Every row comes from one small tree of marks. The marks that hang from a mark follow it in brackets, in the order of their numbers. Every link used is in the known rows. Which tree was each row made from?
In the rows, zero is written as 128.
Known rows
Q198(Q770 Q826): [122 125 137 132 129  85 154 142 103 179 102  69 153 118 152 156 140  85
 114 182 122 182 119 163 117 154 149 130]
Q762(Q578 Q611(Q826)): [109  74 136 125  56  88 158 119 195 103  97  82 167 158 125 115 134 135
 126 121 120 115 116 150 106 135 100 127]
Q516(Q198(Q578) Q762(Q611)): [164  79 111 152 116 147 141  91 149 149  86 107 179  79 151  83 140 135
 150 157  93  65 107 144 131 129 145 111]
Q611(Q578 Q770(Q516) Q826(Q762)): [132 103 123 103  88 113 180 124  95 118 155 129 164 195 128 139 135 163
 111 174  83  71 171 156 111  97 118 101]
Q770(Q578): [130 108 168 150 128 103 138 119 100 138  75  73 189 149 162 153 172 115
 120 182 142  92 108 149 131 136 136  97]
Q198(Q770(Q762(Q611)) Q826(Q578(Q516))): [ 99 128 106 119 141 156 119 129 115 157 155  90  43 171 176 145 130  94
 132 126  98 165 122 137 112 131 145 128]
Q516(Q578): [133 108 173 140 138 111 134 126 109 143  75  94 179 129 133 150 166 129
 140 160 210 100 122 163 122 142 115  94]
Q198(Q578 Q770 Q826(Q762)): [110 135 123 120 125  73 128 152  91 166 149  81 219 132 165 175 138 112
 120 207  99 139 127 196 122 122 143 128]
Q516(Q198(Q578) Q611(Q826(Q762))): [139 111 120 121 149  89 144 124  80 137 124 115 204 167 150 123 151 157
 145 162 118  92 118 169 134 121 109 109]
Q826(Q762(Q578(Q516) Q611(Q770))): [104  98 138  96 112 122 150  91 187 111 161 149 159 180 173 127 106 145
 139 118 125  94 129 197  96 115 136  82]
Q770(Q826): [ 99 130 161 116 123 114 165 117  95 126 140 120 132 142 159 137 161 104
 119 160 131 153 124 140 118 151 142 112]
Q198(Q578 Q826): [143 125 149 127 108  89 144 144  99 168 110  80 197 123 186 148 172 105
 131 198 105 135 132 160 118 142 158 103]
Q826(Q762): [ 97 111 175 106 129  94 131 101  87 139 142 120 174 148 144 142 145 130
 115 168 133 118 130 175 106 139 112  94]
Q826(Q762(Q578 Q611)): [ 87  63 158 112  74  88 119 102 190 110 160 121 199 158 123 126 135 133
 129 126 127 101 117 190 115 122  94 109]
Q611(Q770 Q826(Q578(Q516(Q198) Q762))): [170 182  97  88 163 192 140 101  51 167  77 104  38 171 168 110 105 171
 138  89 122  97 152  92 112 145 173  63]
Q516(Q198(Q826) Q578 Q762(Q611(Q770))): [208  95  73 145 110 152 157  98 157 185 135  64 160  73 131  78 106 126
 151  91 173 123  86 145 133 120 146 121]
Q611(Q578(Q516(Q198) Q762) Q770(Q826)): [158 176 112  93 170 220 156  96  76 165 151 152  75 157 149 111 114 156
 159 143  98  91 146 107 134 140 204  62]
Q578(Q516(Q198(Q770) Q611 Q826) Q762): [168 132 102 119 211 168 130 109  59 203  65 139 132 122 159 128 142 142
 162 122 164 144 112 129 138 168 128  92]
Q611(Q826): [117 125 153 121 107  92 169 119  91 129  80  83 141 148 143 130 144 130
 108 165 126 128 130 135 105 154 119 109]
Q516(Q578 Q611 Q826): [170  79 148 134 140  90 137 141  94 154  80 117 198 117 132 147 190 131
 169 125 235 115  98 158 138 135  67 111]
Q198(Q826(Q762(Q578(Q516)))): [112 140 150  77 119 109 159 120 155 159 169 112 178 158 153 145 144 149
 135 115 134 152 148 196  91 137 149  74]
Q198(Q578): [131 111 169 135 131  98 133 129 105 139  78 107 194 132 179 153 173 121
 135 214 115  81 131 162 118 143 144  92]
Q762(Q578(Q516)): [120 124 179 104 146 125 162 114 168 135  78 133 151 155 156 142 158 143
 145 137 147 108 149 177  96 156 154  62]
Q826(Q578(Q762(Q611(Q770)))): [136  85 136 117 103 140  84  95  84 125 122 110  84 155 176 121 105 112
 130 122 108  94 117 101 134 125 128  96]
Q578(Q516(Q826)): [142 148 145 101 138 138 177 115  88 176  71 136 133 122 173 134 178 142
 142 146 158 138 143 154  89 157 119  84]
Q611(Q578(Q516(Q198) Q762) Q826): [151 169 125  95 145 196 159 101  78 170  81 114 101 158 113 108 121 185
 151 147  99  87 161  98 114 152 167  65]
Q762(Q611(Q770(Q516(Q198) Q826(Q578)))): [145  85  86 138 106 187 166 120 121 133 149 156  85 190 181  93 167 115
 134  90 116 138 138 124 132 108 147 115]
Q770(Q516(Q762) Q826(Q578)): [131  98 129 112 115 144 172 118  94 113 136 138 101 128 148 127 177 118
 127 104  98 122 154 107 128 125 138 102]

Write each row's tree
[114 135 139  89 115 111 157 125  96 114 211 146 127 163 121 142 126 130
 135 172  96  88 138 159 126 103 137 104] | Q611(Q578 Q770(Q826(Q762)))
[166  77 163 145 172  87 131 124 105 128  97 117 178 147 157 149 145 110
 156 148 218  93  99 167 141 134 114  95] | Q516(Q578 Q611(Q770))
[130 139 136 104 133 115 151 136  84 117 146 127  63 157 166 137 151 100
 133 123 123 126 131 126 125 124 147 105] | Q611(Q770(Q826(Q578)))
[135  58 127 143 151 119 128 140 107 155 174 108 143 175 136 160 160  88
 133 185  84 131 130 143 157 132 134 129] | Q198(Q770(Q516(Q611(Q578)) Q762) Q826)
[101 113  83 164 154 187 108 117 144 146 167  80 116 145 125 124 129 118
 136 113 175 119  78 155 163 132 126 156] | Q516(Q198(Q770(Q762(Q611) Q826)) Q578)
[118 111 150  93  87  74 134 125 154 158 185  87 199 140 130 143 145 131
 124 120 131 140 128 190 113 132 122  98] | Q198(Q826(Q762(Q578)))
[ 96  96 122 121  87 126 109 111 109 105 145  75  54 178 142 119 131 123
 113 115  92 101 113 108 122 129  91 131] | Q770(Q762(Q611(Q826(Q578))))
[119  89 139 127  55 107 170 130 139 109 103 104 138 160  98 112 136 135
 140 178  88 100 129 124 108 115 104 128] | Q762(Q611(Q578 Q826))
[145 121  86 158 159 204 141  96  99 147 180  86 132 187 203 127 159 128
 101 127 109  77 107 138 167 127 170 106] | Q611(Q770(Q516(Q198) Q578 Q762 Q826))
[159  58 119 136 100 136 144  81 217 144  99 104 161  86 106  73 127 142
 149  91 120  81 102 155 129 139 126 105] | Q516(Q198 Q762(Q578 Q611))
[112  80 155 119  96 140  82 100  87 123 110 110 100 149 153 122 134 113
 132 127 111 114 124  93 128 136 119  97] | Q826(Q578(Q762(Q611)))
[111 134 125 101 128  79 121 157  76 167 156  88 124 149 128 169 142 105
 120 141 122 167 137 168 115 116 121 129] | Q198(Q770 Q826(Q578 Q762))
[125  58  88 139  80 124 171 128 130 106  73 102 109 135 127 126 129 122
 116 112  81 121 138 110 120 113 106 150] | Q198(Q770(Q516(Q762(Q611(Q826(Q578))))))
[113 165 122 106 176 150 120 136  85 174 141  83  42 162 170 166 141 104
 126 136 108 156 136 144 115 147 165 105] | Q198(Q770(Q762) Q826(Q578(Q516)))
[124 134 143  98 105 120 110 115  48 130  91  78  85 151 138 137 130 141
 119 120 110 111 140  84 122 144 119  91] | Q611(Q826(Q578(Q762)))
[126 133 152  93 188 149 144  88  56 119 158 158 107 170 216 139 111 112
 142 131 124 142 115 106 131 161 180  72] | Q578(Q516(Q611(Q770(Q826))) Q762)
[192  78  88 133  86 125 151 103 144 148 102  94 166  59 135 104 124 138
 150 100 188  81  86 143 130 112  83 127] | Q516(Q578 Q762(Q611(Q770)) Q826)
[117  93 133 135  77 139 114 105 103 119  99  60 174 145 129 128 109 148
 128 121 170 109 106 104 130 138  98 117] | Q516(Q578(Q762(Q611(Q826))))
[130  80 117 125  61  85 162 113 194  99 112  84 149 160 149 115 103 132
 120 119 114  94 111 157 117 127 118 123] | Q762(Q578 Q611(Q770 Q826))
[168 114  96 139 176 121 123 108  94 141 135  81 128 163 186 118 119 138
 131 160  97  48  92 146 158 136 139 108] | Q516(Q198(Q578) Q611(Q770(Q762) Q826))
[122 113 126 110 102 136 199  84 136 114  84 111 122 118 153  96 109 142
 127 123  98 125 126 119  86 144 134 109] | Q578(Q516(Q762(Q611(Q826))))
[119 121  90 133 125 150 183 125 202 145  56 100 131 165 126 110 116 155
 143 108 129 129 128 173 107 139 145 120] | Q762(Q578(Q516(Q198(Q770))) Q611(Q826))
[126  90 133 108  96 121 153 113  83 164 139 144 209 147 160 139 193 150
 111 142 142 126 155 170 107 128  77 104] | Q770(Q516(Q826(Q762)))
[171  72  84 140  96 193 130  82 109 192 156  97 163 155 205  84 117 119
 113 115 103 158 128 113 134 140 168  99] | Q578(Q762(Q611(Q770(Q516(Q198(Q826))))))
[145 114 122  99 104 144 168 112 125 147 123 115  79 109 160 106 138 116
 154  96 101 161 134 112  90 123 153 100] | Q198(Q826(Q578(Q516(Q762(Q611)))))
[149  81 152 142 184 113  93 101 107 125 149  95 135 156 164 151 127 115
 137 141 195  66  84 160 158 141 112  99] | Q516(Q578 Q611(Q770(Q762)))
[121  51 126 144 100 140 135 105 133 119 156 134 219 183 171 141 137 140
 121 134 183  91 130 186 121  97  99 107] | Q826(Q762(Q611(Q770(Q516(Q578)))))
[169  46  99 147  69 152 160 107 147 149  88 115 215  83 135 113 178 146
 143  99 182 102 120 138 125 118  73 127] | Q770(Q516(Q578 Q762(Q611) Q826))
[138 102 145 111 152  93 147 140  79 101 152 147  73 171 171 142 155  85
 149 118 135 134 117 124 141 122 134 107] | Q516(Q611(Q770(Q826(Q578))))
[ 84 113 154  96 124 142 135 110 105 120 135 161 103 188 162 132 152 135
 147 123 125 124 147 155  88 112 118  83] | Q826(Q578(Q516) Q762(Q611))
[171 110 115 129 185 163 112 105  73 149 154 114 148 143 154 123 119 129
 159  94 201 108  88 120 173 142 150  92] | Q516(Q198 Q578(Q762) Q611(Q770(Q826)))
[154 150 111 136 158 124 181 126 111 171  81  56 165  93 164 160 128 108
 130 158 111 138 113 150 124 139 185 109] | Q198(Q770(Q578(Q516(Q762))) Q826)
[ 68 104 110 132 126 140  99 127 113 106 183 102  41 167 146 147 132  85
 119 126  93 132 100 124 145 127 120 159] | Q198(Q770(Q762(Q611) Q826(Q578)))
